Every row comes from one small tree of marks. Brackets hold a mark, then the marks that hang from it, in alphabetical order. Every link used is in the known rows. Which tree was each row made from?
In the rows, zero is written as 128.
Known rows
(narus (girog dugavo gubuv) (menoz tisit)): [141 116 151 109  83 155 150 130 151  18 174 123 123 154 138 112 119 114
 135 122 110 171 153 140  94 120 117 149 173 147 149]
(zubab (gubuv (girog lapon lesal))): [123 142 152 156  96 161 167 137 178  55 129 120 124 144 110 117 129 145
 127 143 101 165 155 152  97  92 159 143 122 130 141]
(dugavo (girog tisit)): [147 120 146 115  90 117 148 135 169  79 138 133 125 151 125 102 115 122
 143 139  95 158 176 128  87 118 123 124 160 136 139]
(gubuv (girog dugavo lapon lesal)): [118 147 151 147  97 164 160 125 186  60 154 120 130 144 145 117 129 119
 121 153 103 172 145 138  95  96 141 145 134 138 154]
(lapon (sesir narus)): [134 115 162 143 116 133 144 135 138  78 114 136 126 147 141 120 122 137
 128 140 101 179 138 138  91  82 114 139 122 140 139]
(zubab (gubuv girog)): [133 140 152 148 101 143 157 145 161  60 118 131 121 146 102 114 128 165
 141 124 103 173 144 150  98  83 151 138 129 126 122]
(sesir (dugavo (girog lesal)) tisit): [133 131 145 134 110 127 143 134 162  76 113 115 122 149 167 117 123 124
 139 147  91 180 159 119  93 115 106 130 168 129 149]
(dugavo (girog gubuv tisit)): [148 122 148 116  88 118 151 130 172  54 154 136 136 153 131 109 110 108
 148 141  96 152 179 130  89 123 128 136 161 139 145]
(girog (lapon sesir) lesal tisit): [126 108 167 124  93 141 158 130 179  63 143 113 130 142 153 110 120 107
 124 165  95 152 168 150  91 107 141 136 135 149 171]
(lapon (sesir libal)): [131 112 163 138 108 131 135 135 140  95 125 123 116 146 127 114 122 147
 126 150 103 170 146 159  95  81 116 123 133 132 128]
(dugavo (girog gubuv (narus sesir))): [149 142 138 113  87 121 140 121 158  68 175 130 125 158 116 105 114 103
 155 150  92 170 176 135  97 124 132 143 149 123 140]
(girog narus): [137 133 141 136 101 144 149 130 148  90 154 130 106 154 143 109 125 130
 146 138  92 170 128 148  96 102 128 144 122 128 138]
(sesir narus): [138 126 148 145 113 136 145 137 134 101 127 136 119 155 140 118 124 143
 133 134  98 175 121 131  91 100 113 144 117 138 132]
(dugavo (girog (lapon sesir) tisit)): [139 108 156 116  89 118 157 125 176  57 126 129 132 141 116 105 113 116
 135 149  97 161 208 145  82 111 129 128 151 140 146]
(libal (girog dugavo gubuv tisit)): [137 124 161 114  79 139 144 125 171  42 162 127 135 150 149 116 114  92
 145 150  95 173 159 119  94 120 139 161 166 147 154]
(zubab (gubuv (girog lapon narus tisit))): [133 131 151 139  91 137 180 138 176  23 145 112 127 144 118 106 122 156
 142 138  95 171 179 166  92 109 162 155 114 124 138]
(libal girog): [138 129 150 134  90 144 133 131 152 100 123 137 110 153 116 113 122 122
 149 134  93 179 139 121  95  95 132 141 148 136 127]
(sesir (narus menoz) tisit): [138 114 140 135 111 143 150 147 127  60 125 114 120 153 151 115 133 178
 132 132  92 187 122 122  91 100  89 152 123 135 143]
(menoz tisit): [133 115 159 123 100 127 145 136 144  99 125 128 106 153 130 104 122 132
 147 130 103 157 137 147  96 109 126 143 135 141 134]
(libal (girog dugavo gubuv lapon tisit)): [133 122 158 116  77 144 152 117 173  42 161 122 136 149 136 117 114  93
 141 154  95 175 173 129  90 130 145 171 152 149 154]
(sesir dugavo (narus menoz)): [137 111 148 144 116 134 142 139 118  62 127 118 110 157 156 123 127 151
 148 118 101 195 107 139  87  90  98 135 126 134 139]
(dugavo girog): [144 132 138 130  96 130 142 130 159  98 128 143 115 152 113 108 120 126
 144 133  97 166 161 129  90 104 119 125 153 130 128]
(libal (girog lapon)): [133 128 147 137  88 150 143 124 153 100 122 131 112 151 104 114 122 123
 146 139  93 180 154 129  90 106 139 150 134 138 128]
(lapon (sesir dugavo narus)): [131 111 166 147 126 122 141 133 127  70 102 127 123 148 161 127 119 131
 139 134 103 192 131 145  88  83 111 136 128 136 137]
(girog lapon lesal narus tisit): [131 123 150 128  90 147 166 127 178  65 175 108 119 151 163 105 121 108
 133 161  87 155 156 150  93 126 140 147 121 137 169]
(narus menoz (sesir libal)): [141 113 148 115  90 135 126 139 127 100 160 102 108 157 107 101 129 160
 140 147  99 176 131 149  97 101 111 121 135 128 132]
(narus (menoz tisit)): [136 105 154 119  92 136 145 139 140  72 137 119  99 155 126 102 127 145
 151 121 104 162 132 147  94  99 115 136 137 140 142]
(lapon sesir): [132 117 160 131 104 138 142 133 151  86 122 135 117 145 133 114 123 129
 136 141 100 168 140 148  95  84 128 131 136 139 139]
(narus (menoz tisit) (sesir libal)): [139 102 162 106  88 121 129 141 124  93 152  95 104 158 109  94 126 157
 145 142 105 169 144 155  99 108 111 127 139 132 133]
(gubuv (girog (lapon sesir) lesal tisit)): [122 120 173 136  97 139 165 134 193  35 137 114 145 139 148 112 119 122
 124 156  99 157 176 147  91  89 149 132 137 142 163]
(zubab (gubuv (girog lesal))): [128 144 156 153  99 156 157 144 177  56 131 125 123 146 121 116 129 146
 131 138 101 165 140 143 102  81 154 132 136 128 141]
(gubuv (girog lapon)): [127 139 148 147 103 146 160 133 163  79 127 130 125 147 112 114 126 151
 139 132 102 171 146 147  90  94 141 144 117 133 124]

Write each row's tree
[143 129 145 123  88 129 156 129 189  60 170 122 122 153 159 102 115  99
 138 154  86 155 179 128  92 118 127 124 158 129 164]  (dugavo (girog lesal narus tisit))
[137 127 142 134  95 132 156 115 168  61 134 133 117 144 115 108 117 116
 140 147  94 175 197 153  87  99 128 135 136 126 140]  (dugavo (girog (lapon sesir) narus))
[140 133 137 134  93 136 154 118 162  73 143 142 127 152 103 117 116 113
 145 141  99 161 179 139  88 118 130 146 141 136 135]  (dugavo (girog gubuv lapon))
[144 125 151 108  85 149 154 131 167  33 179 130 145 150 154 115 112  98
 125 141 101 167 163 132  92 135 132 149 173 150 151]  (narus (girog dugavo gubuv tisit))
[128 117 153 138 122 122 138 142 122  95 108 102 115 150 161 118 126 170
 137 145  96 189 130 148  95 108  99 140 138 127 123]  (sesir dugavo libal tisit)
[139 117 142 103  92 138 136 144 133  79 145 102 118 153 128 101 135 166
 143 145  92 182 133 130  98 116 109 145 139 133 145]  (narus menoz (sesir tisit))
[132 141 145 151  91 165 164 142 175  13 163 111 111 149 132 112 132 155
 140 132  95 173 140 151 101  74 145 133 130 117 154]  (zubab (gubuv (girog lesal (narus menoz))))
[126 130 155 126  92 141 167 131 179  43 150 118 139 142 140 108 122 134
 130 145 103 172 164 145  88 112 143 151 134 142 143]  (gubuv (girog dugavo lapon tisit))
[128 143 151 142  97 152 156 138 167  44 132 130 124 142 115 115 130 152
 133 132 107 181 146 149  98  90 149 147 139 129 130]  (zubab (gubuv (girog dugavo)))
[146 126 149 149 111 142 144 137 128  68 151 132 138 158 133 127 113 142
 117 136 102 177 148 135  91 112 105 139 141 136 122]  (sesir libal (narus (girog gubuv)))
[137 115 151 141  97 138 131 130 129  58 145 101  95 158 142 116 122 144
 159 130  92 206 135 146  93  85 109 129 148 115 129]  (sesir dugavo (libal (girog (narus menoz))))
[139 119 145 110  84 148 159 127 164   4 205 112 124 153 171 109 121 112
 146 145  95 169 141 147  94 116 125 158 144 137 171]  (girog dugavo gubuv (narus menoz) tisit)
[138 108 158 130  85 134 137 131 138  61 148 103  93 159 125 102 121 145
 155 132  95 183 157 145  96  93 112 137 145 122 131]  (sesir (libal (girog (narus (menoz tisit)))))
[132 126 147 117  88 143 168 116 169  29 191 116 131 149 162 112 117 100
 139 158  95 165 163 158  91 137 141 174 126 141 164]  (girog dugavo gubuv lapon narus tisit)
[136 127 159 134  95 132 163 150 171  39 127 122 131 144 117 108 123 160
 141 130 101 164 159 150  95  97 154 139 137 131 132]  (zubab (gubuv (girog tisit)))
[126 111 162 129 120 123 143 138 136  66  94 114 122 142 168 120 125 145
 141 142  97 191 141 146  94  96 112 144 145 134 140]  (lapon (sesir dugavo tisit))
[139 120 145 111  84 154 161 128 168  54 163 122 135 146 138 107 118 113
 118 143 100 174 174 140  85 141 132 147 158 150 146]  (narus (girog dugavo lapon tisit))
[133 122 151 111 109 118 133 140 127  96 119 102 121 151 152 110 128 147
 148 147  93 193 131 136  98 124 117 149 142 132 136]  (narus (sesir dugavo tisit))
[145 112 151 115  87 148 151 138 145  33 159 127 120 157 122 111 117 127
 144 114 107 164 152 141  93 115 119 140 163 144 142]  (narus (girog gubuv) (menoz tisit))
[133 137 158 140  87 155 137 126 170  73 151 133 123 155 139 123 118  90
 143 149  92 164 139 115 100 101 139 147 156 140 154]  (libal (girog gubuv lesal))
[143 118 142 118  87 122 158 127 172  78 137 129 126 149 115 102 115 122
 141 144  95 160 190 138  83 128 129 134 147 139 138]  (dugavo (girog lapon tisit))
[132 123 162 129  78 149 153 124 181  53 159 118 135 152 142 118 114  86
 140 159  89 158 170 123  92 124 150 156 148 148 166]  (libal (girog gubuv lapon lesal tisit))
[135 119 145 123  92 135 166 128 161  71 163 115 118 150 145 103 120 127
 143 148  90 164 157 157  89 127 138 154 115 135 149]  (girog lapon narus tisit)
[150 107 143  92  71 145 150 138 151  55 174 104 130 153 107  96 121 133
 133 138  96 174 173 139  87 140 131 131 153 144 145]  (narus (girog lapon tisit) menoz sesir)
[137 136 146 141 102 168 148 131 160  65 160 130 134 152 164 121 122 107
 103 145  99 182 139 115  92 113 112 138 159 145 153]  (sesir (narus (girog dugavo lesal)))
[129 132 146 141  88 152 143 113 151  77 157 112 109 151 127 112 122 125
 133 159  92 196 166 146  93 109 127 155 134 126 131]  (sesir (libal (girog dugavo lapon narus)))
[130 108 162 146 125 124 143 143 125  77 102 111 133 145 152 119 125 177
 114 157  96 187 152 139  93  90  91 145 124 131 132]  (lapon (sesir libal narus tisit))
[139 109 146 125  89 164 153 131 151  43 141 125 121 145 109 113 123 137
 125 128 102 180 167 151  85  94 122 126 149 141 140]  (narus (girog (lapon sesir)) menoz)
[135 122 156 111  91 138 152 129 166  47 173 126 135 149 160 114 118 105
 137 151 100 159 142 140  94 125 133 158 149 148 159]  (girog dugavo gubuv tisit)
[131 114 159 138 121 129 148 142 135  67 100 123 134 144 156 119 126 159
 123 148  94 186 147 128  92  93 102 154 126 138 142]  (lapon (sesir narus tisit))
[141 120 162 119  82 132 143 132 164  58 149 130 132 154 135 115 112 104
 153 141  92 165 159 121  94 115 141 153 156 144 145]  (libal (girog gubuv tisit))
[136 132 136 125  90 166 154 122 157  74 153 131 124 147 122 114 123 117
 118 138 102 182 158 140  88 126 129 147 151 144 134]  (narus (girog dugavo lapon))
